What can hang from each mark
U: S
E: D U
W: E N
Y: D
D: E V
V: A D G
B: D

Each row was made from one small tree. Brackets hold a mark, then the marks that hang from it, in alphabetical order. Every link used is in the known rows. Write each row's tree.
Known rows
(W (E U) N): [ 1.59  4.23  0.46  2.25  2.63  0.12  0.15  2.97  2.08 -4.42  0.01  2.34
 -2.32  0.21 -1.54  2.17 -3.07  1.30 -3.35 -1.30]
(B (D (E U) V)): [-0.01  3.53 -2.91 -0.23  3.31  0.27  3.96 -0.27  1.97  2.03 -3.64  0.74
  0.35 -1.20 -3.06 -0.12  0.04 -1.54 -0.98  0.06]
(E D): [ 0.40 -0.01 -0.90 -0.94  2.09 -1.73  1.67 -0.84  0.88  0.07  1.59 -0.56
 -0.19  1.10  1.34  0.51  1.32 -1.81  0.66  2.06]
(Y (D E (V A))): [-3.02  2.11 -2.91  1.14  1.72  1.23  3.13 -1.22  2.31  4.09 -2.26 -3.96
  1.04 -1.05 -2.09 -0.41  1.67 -1.87  0.15  0.30]
(Y D): [-0.90  0.72 -1.32  0.06  1.24 -0.07  0.73  0.49  0.80  0.63  0.36 -1.42
 -0.21  0.29 -0.12 -0.26 -0.48 -1.46 -0.16 -0.71]
(V A D): [-0.62 -2.55 -0.89  0.53  0.89  3.39 -0.57 -0.53 -3.35  3.09 -1.02 -3.21
  0.49 -0.92 -1.11  0.26 -0.49 -1.50 -0.23  1.84]
(B (D (V A G))): [-0.24 -0.87 -2.22  0.48  1.12  3.17  0.95 -0.05 -2.90  3.98 -1.76 -4.67
  0.04 -2.12 -3.15 -3.18  1.88 -2.70  0.19  2.62]
(D (V A)): [-1.99  0.06 -1.03  1.75  0.57  0.56  0.81 -0.83 -0.08  2.29 -0.64 -2.58
 -0.54 -1.73 -1.57 -0.77  3.30 -1.19 -0.08  0.71]
(B (D E V)): [-0.67  2.65 -2.26 -0.56  2.27  1.27  3.16 -0.43  1.74  4.11 -3.96 -0.86
  1.60 -0.57 -3.08 -1.31  1.22 -2.17 -0.44  0.63]
(E (D (V A)) U): [-0.82  0.99 -2.41  1.08  3.54 -2.04  3.13 -1.70  0.89  0.17  1.10 -1.52
 -1.92 -1.38 -0.27  0.81  3.74 -2.29 -0.12  2.49]
(E U): [ 0.64  0.92 -0.58  0.23  0.93 -0.89  0.76  0.02  0.23 -2.14  0.34  1.50
 -1.22 -0.64  0.03  0.96 -0.95  0.48 -0.71 -0.31]
(D (E (U S)) V): [ 0.41  2.38 -1.66  2.12 -0.32 -2.79  3.86  0.24  4.09  0.15 -1.86  0.79
 -1.07 -1.71 -1.31  1.33  0.17 -1.26 -1.74  0.15]
(E (D (V A G)) U): [ 0.28  0.24 -2.90  0.92  2.64 -1.26  2.28 -0.85 -0.75  0.31  2.07 -3.86
 -2.13 -1.47 -0.69 -0.25  2.28 -2.86  0.50  4.24]
(Y (D V)): [-1.76  2.16 -1.93  1.42  2.00 -1.44  1.33  0.98  2.41  1.96  0.11 -2.46
 -1.25 -0.55 -1.42 -0.52  1.80 -3.01 -0.22 -0.82]
(W (E (U S)) N): [ 2.70  2.80  0.86  3.51  0.51 -1.32  0.97  3.62  3.17 -4.76 -0.25  2.55
 -3.01 -0.30 -0.85  2.38 -2.94  0.46 -4.58 -1.08]
(W (E (D V) U) N): [ 1.11  5.72 -0.98  2.64  5.63 -3.04  2.28  2.42  4.43 -3.12  1.22  0.82
 -3.32  0.39 -1.39  2.27  0.74 -2.13 -2.88  0.74]
(V D G): [ 1.56 -1.86 -1.15  0.18  0.36  2.34 -1.78  1.49 -3.34  2.13  0.50 -4.15
  0.17 -0.30 -1.18 -0.59 -2.77 -2.65  0.57  2.74]
(V A (D (E U)) G): [ 0.85 -1.04 -2.76 -0.19  1.10  4.03  0.90 -0.51 -3.24  2.29 -1.41 -4.11
  1.08 -1.36 -2.28  0.49 -4.19 -0.83  0.30  3.51]
(E (U S)): [ 1.53 -0.44 -0.17  1.51 -1.23 -2.20  1.72  0.71  1.32 -2.35  0.05  1.87
 -1.84 -1.11  0.66  1.36 -1.04 -0.20 -1.95 -0.11]
(E (D (V A)) (U S)): [ 0.03 -0.43 -2.13  2.38  1.40 -3.50  4.24 -0.92  1.95 -0.06  0.94 -1.27
 -2.55 -1.77  0.34  0.97  3.72 -3.15 -1.54  2.76]
(W (E (D V))): [ 0.10  2.94 -0.29  0.42  4.18 -2.62  1.79  1.63  3.54  0.82  1.09 -1.17
 -1.53  1.04 -0.81  0.35  1.56 -2.08 -0.60  0.71]

Which tree is each row?
[ 2.91 -0.95 -2.15  0.77 -0.94  0.79  1.52  1.34 -0.66  0.98 -1.23 -2.30
  0.03 -1.06 -1.22  1.00 -5.05 -2.27 -1.03  3.01]
(V (D (E (U S))) G)
[-0.36  3.69 -3.68  0.66  2.26 -0.62  2.61  0.99  2.21  1.20 -0.42 -3.25
 -0.88 -1.23 -2.34 -0.46 -1.75 -2.19  0.13  0.66]
(Y (D (E U) (V G)))
[ 0.22 -1.99 -2.17 -0.26  0.08  4.86  0.21 -0.65 -3.57  4.31 -1.77 -5.66
  2.26 -0.84 -2.07 -0.57 -3.04 -1.47  0.86  3.93]
(V A (D E) G)
[ 0.70  0.97 -2.12 -0.39  2.17  1.27  1.51  0.00 -0.14  1.14 -1.88 -0.10
  0.74 -0.49 -1.47  1.93 -3.74 -0.95 -0.41  1.11]
(V (D (E U)))
[-0.91  0.63 -2.20  1.00 -0.28  2.16  1.39 -0.97 -0.28  3.65 -1.48 -5.08
  1.16 -1.45 -2.78 -1.35  0.66 -0.96  1.04  2.72]
(D E (V A G))
[ 0.41 -3.23 -1.35  0.34  0.05  4.22 -1.51  0.13 -4.92  3.21  0.08 -5.49
  0.60 -1.14 -1.38 -1.04 -1.87 -2.21  0.45  3.62]
(V A D G)
[-1.64  1.18 -2.32 -0.18  1.90  3.01  3.60 -1.66  0.10  4.98 -4.36 -2.38
  1.93 -1.40 -3.51 -1.47  1.96 -1.48 -0.32  1.23]
(B (D E (V A)))
[ 3.00  2.77 -0.06  2.57  2.58 -2.99  2.70  2.62  3.88 -4.73  1.27  2.08
 -2.92  0.66  0.54  2.82 -1.47 -1.29 -4.04  1.21]
(W (E D (U S)) N)
[-2.21  1.36 -1.63  1.01  0.55  1.31  2.38 -1.73  1.41  3.55 -2.56 -2.58
  1.26 -1.34 -2.28 -0.19  2.10 -0.47  0.27  1.04]
(D E (V A))
[-1.47  2.28 -2.37  1.28  1.46  0.44  3.18 -1.56  1.58  1.42 -2.18 -1.01
  0.08 -2.00 -2.26  0.89  1.11  0.23 -0.33  0.66]
(D (E U) (V A))
[-1.71  0.08 -2.73  1.60  0.98  1.43  0.58  0.43 -1.01  2.95  0.50 -6.23
 -0.94 -1.67 -2.01 -2.05  1.31 -3.08  0.52  1.60]
(Y (D (V A G)))
[ 1.32  0.92 -0.89  0.91 -1.21 -1.57  3.37 -0.12  2.69 -1.15 -1.71  1.74
 -0.07 -0.72 -0.05  1.76 -2.11  0.47 -1.62  0.29]
(D (E (U S)))
[ 1.61 -0.27 -1.74  0.95 -0.08 -0.16  2.46  0.56  1.00  0.78 -2.14  0.07
  0.10 -0.93 -0.78  2.23 -3.49 -1.60 -1.72  1.42]
(V (D (E (U S))))
[-0.97 -1.15 -1.72 -0.15  0.83  3.93  1.03 -1.37 -1.79  4.23 -2.73 -3.16
  2.49 -0.63 -1.72  0.66 -1.71 -0.89  0.18  2.32]
(V A (D E))
[ 2.01  4.24 -0.36  1.37  4.56 -1.77  1.80  2.05  2.82 -4.39  1.50  1.77
 -2.51  1.28 -0.09  2.71 -1.67 -0.40 -2.74  0.82]
(W (E D U) N)
[ 1.29  1.64 -2.62  0.29  3.14 -3.22  2.00  0.41  0.85 -0.64  2.50 -2.31
 -2.45 -0.74 -0.37 -0.14  1.30 -3.34  0.53  3.34]
(E (D (V G)) U)
[-0.34  1.64 -2.76  1.08  0.69  1.32  2.14 -0.82 -0.22  1.64 -1.31 -3.44
 -0.12 -2.20 -2.72 -0.39 -0.28 -0.40  0.47  2.36]
(D (E U) (V A G))
[ 1.26 -0.61 -1.95 -0.67  0.41  3.17 -0.26  0.62 -1.97  3.32 -1.24 -4.26
  1.98  0.12 -1.87 -0.25 -3.96 -2.02  0.86  3.08]
(V (D E) G)
[-0.59  0.95 -1.96  2.60 -0.70 -0.87  4.21 -1.03  2.66  1.13 -2.26 -0.76
 -0.56 -2.42 -1.65  0.94  1.11 -0.61 -1.79  1.02]
(D (E (U S)) (V A))
[ 0.93  2.16 -2.49  0.99  1.12 -1.07  5.08  0.23  2.90  1.62 -3.80  1.12
 -0.28 -1.68 -2.38 -0.04  0.06 -2.30 -2.34  0.52]
(B (D (E (U S)) V))
[ 0.08  2.32 -2.22  0.53  3.86 -4.10  2.94 -0.28  2.39 -0.75  1.56  0.11
 -2.28 -0.55  0.06  1.08  2.66 -2.93 -0.15  1.81]
(E (D V) U)
[ 0.66  0.56 -2.09  0.22  2.11 -2.16  1.20  0.44  0.61  1.40  2.30 -3.87
 -1.28  0.04 -0.34 -1.10  2.19 -3.83  1.19  3.59]
(E (D (V G)))
[ 1.21  3.29  0.20  1.13  3.80 -0.91  0.91  2.07  2.59 -2.48  1.04  0.20
 -1.13  1.83 -0.14  1.60 -0.71 -1.06 -1.90  1.26]
(W (E D) N)
[ 0.59  2.98 -2.57  0.66  0.99 -0.49  2.00  0.45  1.45  0.58 -0.59 -1.99
 -0.45 -1.46 -2.20 -0.09 -1.29 -1.00  0.28  1.49]
(D (E U) (V G))
